Each row comes from the steps of one path. Every step used is in the known rows, and no mark comes twice. Write the path behind each row, first mark first.
Known rows:
nerof-buzugo-rufu-lelo-bubi: [ 0.140 -1.059  1.150 -1.089 -0.505 -0.704  1.271  0.596 -1.571 -1.221
 -1.105  1.046  0.635 -0.514  0.026  0.731  0.265 -1.871  1.032  3.989
 -1.778]
buzugo-rufu-lelo-nerof: [ 0.167 -1.277 -0.335  0.034  0.225  0.206 -0.639  0.039 -0.818  0.495
 -0.745 -0.549  0.196  1.020  0.792  0.590  1.249 -1.601  1.752  3.055
 -2.374]
rufu-lelo: [-0.265 -0.192  1.135 -0.857  0.385  0.079  0.133  0.445 -0.069 -0.380
 -1.571 -0.579 -0.025  0.668  0.094 -0.465  0.184  0.288  1.617  0.107
 -0.899]
nerof-buzugo: [-0.397 -0.191  0.458 -0.123 -0.578 -0.506  0.815  0.169 -0.937 -0.225
  0.032  0.649 -0.117 -0.524 -0.044  0.062 -0.688 -1.129  0.401  1.250
 -0.363]
dopu-rufu: [ 0.093  0.698  0.226  0.030 -0.157  0.229 -0.622 -1.234 -0.681 -1.380
  0.959  0.598 -0.500 -0.198  0.774 -0.092  1.360  0.067 -0.856  0.474
 -1.403]
nerof-livap-bubi-dopu-rufu: [-1.229  0.089 -1.315  0.132  1.464 -1.387 -0.693 -0.659 -0.271 -2.489
  2.266 -0.566 -0.833  0.069  1.300  0.287  0.878  2.149  0.286  2.225
 -2.227]
buzugo-rufu-lelo: [ 0.662 -0.015 -0.314 -0.901  0.754  0.415 -0.060  0.131 -0.447 -0.532
 -1.126 -0.690  0.183  0.084  0.808 -0.087  1.109 -0.623  1.397  1.467
 -2.162]
nerof-livap-rufu-lelo-bubi: [-2.162 -0.750  2.282 -1.060  0.345  1.522  0.815  1.141  1.385 -1.874
 -0.921  1.456  0.251  0.152  0.561  1.011  0.399  2.328  1.029  2.033
  0.072]
dopu-nerof-buzugo-rufu: [ 0.273 -0.966 -0.382  0.830 -0.931 -0.341  0.326 -0.623 -0.414  0.009
  0.069 -0.330 -0.635 -0.970  1.136  0.989  0.859 -2.316  1.015  2.921
 -2.305]
dopu-nerof-livap-bubi-lelo-rufu: [-0.280 -2.815  0.652  1.797 -0.258  1.187  0.543  0.569  1.270 -0.896
  1.960  0.630  0.192 -0.124  1.885  1.000  1.416  1.953  2.472  3.828
 -1.598]
rufu-lelo-bubi-dopu-nerof-buzugo: [-1.407 -2.652  2.766 -0.012 -1.280 -2.717  0.643  0.475 -0.599 -1.506
 -2.832 -1.022 -1.270  0.117 -0.055  0.992 -1.166 -0.705  2.272  3.267
 -1.802]
nerof-livap-bubi-lelo: [ 0.273 -0.924  0.235  0.509  1.242  1.201 -0.223  1.076  0.869 -0.092
  1.932 -0.703  0.737  0.342  1.247 -0.090  1.370  2.159  1.733  3.008
 -0.665]
dopu-nerof-livap-bubi-lelo: [ 0.091 -1.822  0.572  1.411  0.686  1.070 -0.433  0.785  1.719  0.140
  1.496 -1.507 -0.164  0.577  1.710  0.385  1.946  1.938  2.475  3.328
 -1.365]
livap-rufu-lelo-bubi-dopu: [-2.083 -1.201  2.731 -1.460  0.369 -1.067 -0.497  0.766  0.401 -2.841
 -2.974 -0.337 -0.944  0.320  0.075  0.151 -0.885  1.486  0.318  1.860
 -0.964]
nerof-buzugo-rufu: [ 0.524 -0.036 -0.909 -0.159 -0.265 -0.212  0.590 -0.232 -1.371 -0.405
  0.465  0.430  0.131 -1.193  0.760  0.537  0.226 -2.165  0.163  2.569
 -1.647]
bubi-lelo-rufu: [ 0.672 -1.700  1.343  0.649 -1.052  1.353  0.342  0.510 -0.687 -0.762
  0.147  1.026  0.527 -0.815  1.005  0.287  0.200  0.135  0.857  2.027
 -0.728]
nerof-livap-bubi-dopu-rufu-lelo: [-1.561 -0.201 -0.195 -0.781  1.819 -1.189 -0.552 -0.255 -0.234 -2.900
  0.708 -1.110 -0.787  0.777  1.399 -0.379  0.958  2.567  1.754  2.346
 -3.163]
dopu-nerof-buzugo-rufu-lelo: [-0.037 -1.146  0.768  0.000 -0.493 -0.260  0.466 -0.266 -0.431 -0.471
 -1.529 -0.828 -0.717 -0.316  1.335  0.412  0.884 -2.013  2.505  2.993
 -3.269]
livap-bubi: [ 0.026 -0.222 -0.517 -0.204  1.387 -1.021 -0.406  0.056  0.422 -0.700
  1.106  0.067  0.168  0.733 -0.376 -0.818  0.354  0.900  0.151  0.929
 -0.600]
bubi-dopu-rufu-lelo: [-0.741  0.132  1.044 -0.836  0.371 -1.281 -1.032 -0.722 -1.236 -2.468
 -1.459 -1.364 -1.306  0.413  0.964 -0.526  0.360  0.603  0.933  0.929
 -2.931]

Write each row's path:
[ 0.173 -0.145  0.171 -0.964  0.133 -0.166  0.783  0.178 -1.394 -0.656
 -1.065 -0.016  0.102 -0.488  0.889 -0.012  0.359 -1.783  1.746  2.747
 -2.511] => nerof-buzugo-rufu-lelo
[-0.679 -0.063  0.610 -1.153  1.677 -2.320 -1.285 -0.738 -0.728 -3.075
 -0.374 -1.410 -1.080  1.161  0.669 -1.310  0.762  1.531  1.008  1.847
 -3.608] => livap-bubi-dopu-rufu-lelo
[-1.177 -1.229  0.967  0.034 -0.075 -1.443 -1.633 -0.780 -1.669 -1.418
 -1.058 -1.256 -1.344  1.223  1.019  0.055  0.442 -0.326  1.348  2.540
 -3.183] => bubi-dopu-rufu-lelo-nerof
[-1.845 -1.291  0.225  0.256 -0.016 -0.419 -0.827 -0.357 -1.131 -1.040
  0.090 -0.890 -1.120  0.888  1.680  1.021  0.765  0.772  2.074  3.022
 -2.885] => bubi-dopu-rufu-lelo-nerof-livap
[ 0.995 -0.899  0.796  0.193  1.178  0.068 -0.987  0.728  0.194 -0.337
  0.825 -1.042  0.349  0.796  0.656 -1.221  1.078  1.020  0.830  2.524
 -1.150] => livap-bubi-lelo
[-0.693 -0.201 -1.310  0.055  1.443  0.110  0.470  0.546  1.000 -0.419
  2.230  0.372  0.460  0.437  0.374  0.214  0.613  1.989  0.801  1.408
 -0.257] => nerof-livap-bubi
[-0.157 -2.033  0.446  1.582 -0.526  1.972 -0.444  1.077 -0.178  1.663
  1.299 -0.601  0.498  0.474  1.591  1.310  1.110  0.350  2.042  3.607
 -0.303] => bubi-lelo-nerof-livap
[-1.492  0.154  1.948 -1.303  0.902  1.149 -0.411  0.228  1.166 -1.602
 -2.121 -0.048 -0.462  0.501  0.720 -0.740  0.107  1.366  0.828  0.227
 -1.158] => livap-rufu-lelo
[-1.047 -1.762  1.559  0.036 -0.688 -0.560  0.420  0.424 -1.513  0.461
 -1.122  0.287  0.066  0.982  0.322  0.324 -0.500 -1.749  2.363  2.976
 -1.499] => rufu-lelo-nerof-buzugo
[ 0.024 -1.265 -1.000  0.679 -0.666 -0.452 -0.026 -0.242 -1.801  0.745
  0.844  0.523  0.131 -0.335  0.809  1.212  0.445 -3.085  0.626  4.158
 -1.887] => lelo-nerof-buzugo-rufu
[-1.629 -1.237 -1.426  0.932  0.969 -1.508 -1.276 -0.650 -0.699 -1.428
  2.731 -0.451 -0.874  0.988  1.367  0.824  0.951  1.332  0.617  3.713
 -2.420] => lelo-nerof-livap-bubi-dopu-rufu
[ 0.926 -2.282 -0.079  0.936  0.373 -0.277 -0.998  0.373 -1.508  0.419
  1.716 -0.439  0.456  0.495  1.365  0.029  1.408 -1.993  1.520  6.677
 -3.002] => livap-bubi-lelo-nerof-buzugo-rufu
[-0.162 -0.355  2.418 -0.862 -0.474 -0.233  0.071 -0.350 -0.950 -2.371
 -0.452  1.160 -0.196  0.410  0.021  0.205  1.426  0.429  0.055  1.940
 -1.552] => dopu-rufu-lelo-bubi
[-1.130 -1.446  0.612 -0.288  1.308 -2.429 -1.879 -0.804 -1.245 -2.026
 -0.002 -1.324 -1.117  2.035  0.804 -0.624  0.916  0.611  1.425  3.413
 -3.736] => livap-bubi-dopu-rufu-lelo-nerof
[-0.075 -1.858  0.174  0.704  0.445  1.305  0.811  0.979  0.282 -1.134
  2.282  1.411  0.934 -0.442  1.349  0.543  0.794  1.998  1.795  3.452
 -0.870] => nerof-livap-bubi-lelo-rufu
[-0.342 -1.138  2.148 -0.880 -0.361 -0.506  0.704  0.863 -0.135 -0.877
 -1.535  0.541  0.402  0.605 -0.829  0.344  0.108  0.318  0.917  1.435
 -0.109] => rufu-lelo-bubi
[-0.687 -1.526  0.991  0.040 -0.038 -0.037 -0.357  0.322 -0.446  0.700
 -1.139 -0.417  0.046  1.504  0.176  0.186  0.253 -0.587  1.874  1.763
 -1.152] => rufu-lelo-nerof
[-0.591 -0.595 -0.826 -0.390  1.530 -2.597 -0.883  0.091 -0.040 -1.357
  0.186 -1.483 -0.569  0.673 -0.122 -0.762 -0.849  1.070  0.369  1.280
 -1.195] => livap-bubi-dopu
[-0.878 -1.508  1.734 -1.001 -0.111 -2.070  0.101  0.821 -0.670 -1.607
 -2.396 -0.835 -0.391  0.395 -0.467  0.402 -1.031  0.519  1.101  1.640
 -0.789] => rufu-lelo-bubi-dopu
[-1.489 -1.453  1.465 -0.062 -0.753 -1.933 -0.779 -0.770 -2.611 -1.595
 -0.980 -0.590 -1.320  0.672  1.129  0.235 -0.168 -1.429  1.645  3.800
 -3.464] => bubi-dopu-rufu-lelo-nerof-buzugo
[ 1.063 -2.071  0.400  1.153 -0.877  0.685 -0.699  0.446 -2.023  1.096
  0.526 -0.377  0.344 -0.325  1.721  0.723  1.118 -2.885  1.413  5.737
 -2.335] => bubi-lelo-nerof-buzugo-rufu
[-1.800 -2.456  1.555  0.266 -0.544 -1.182  0.553  0.934  0.770 -1.042
 -1.751 -1.318 -0.841  0.230  0.636  1.787 -0.098  1.498  2.672  2.579
 -1.143] => rufu-lelo-bubi-dopu-nerof-livap
[-0.566 -1.466  0.436  0.072 -0.300 -1.903 -0.152 -0.252 -0.996 -1.052
 -2.416 -2.356 -1.539 -0.484  1.542  0.472 -0.069 -1.731  2.724  3.348
 -3.825] => bubi-dopu-nerof-buzugo-rufu-lelo
[-2.099 -0.665  0.760  0.871 -0.032  2.023 -0.062 -0.085  2.533 -0.632
  0.229  0.076 -1.055 -0.369  1.646  1.209  0.817  1.811  0.849  0.926
 -0.452] => dopu-nerof-livap-rufu
[ 0.625 -1.859  0.905  0.509  0.257  0.380 -0.010  0.513 -0.285 -1.435
  1.127  1.053  0.622 -0.066  0.613 -0.495  0.658  1.003  0.963  2.950
 -1.242] => livap-bubi-lelo-rufu
[-0.528 -1.703 -1.567 -0.077  1.765  0.361 -0.186  0.601  0.045  0.145
  1.488 -0.145  0.730  1.376  1.073  0.816  1.804  0.363  2.573  4.475
 -2.593] => buzugo-rufu-lelo-nerof-livap-bubi
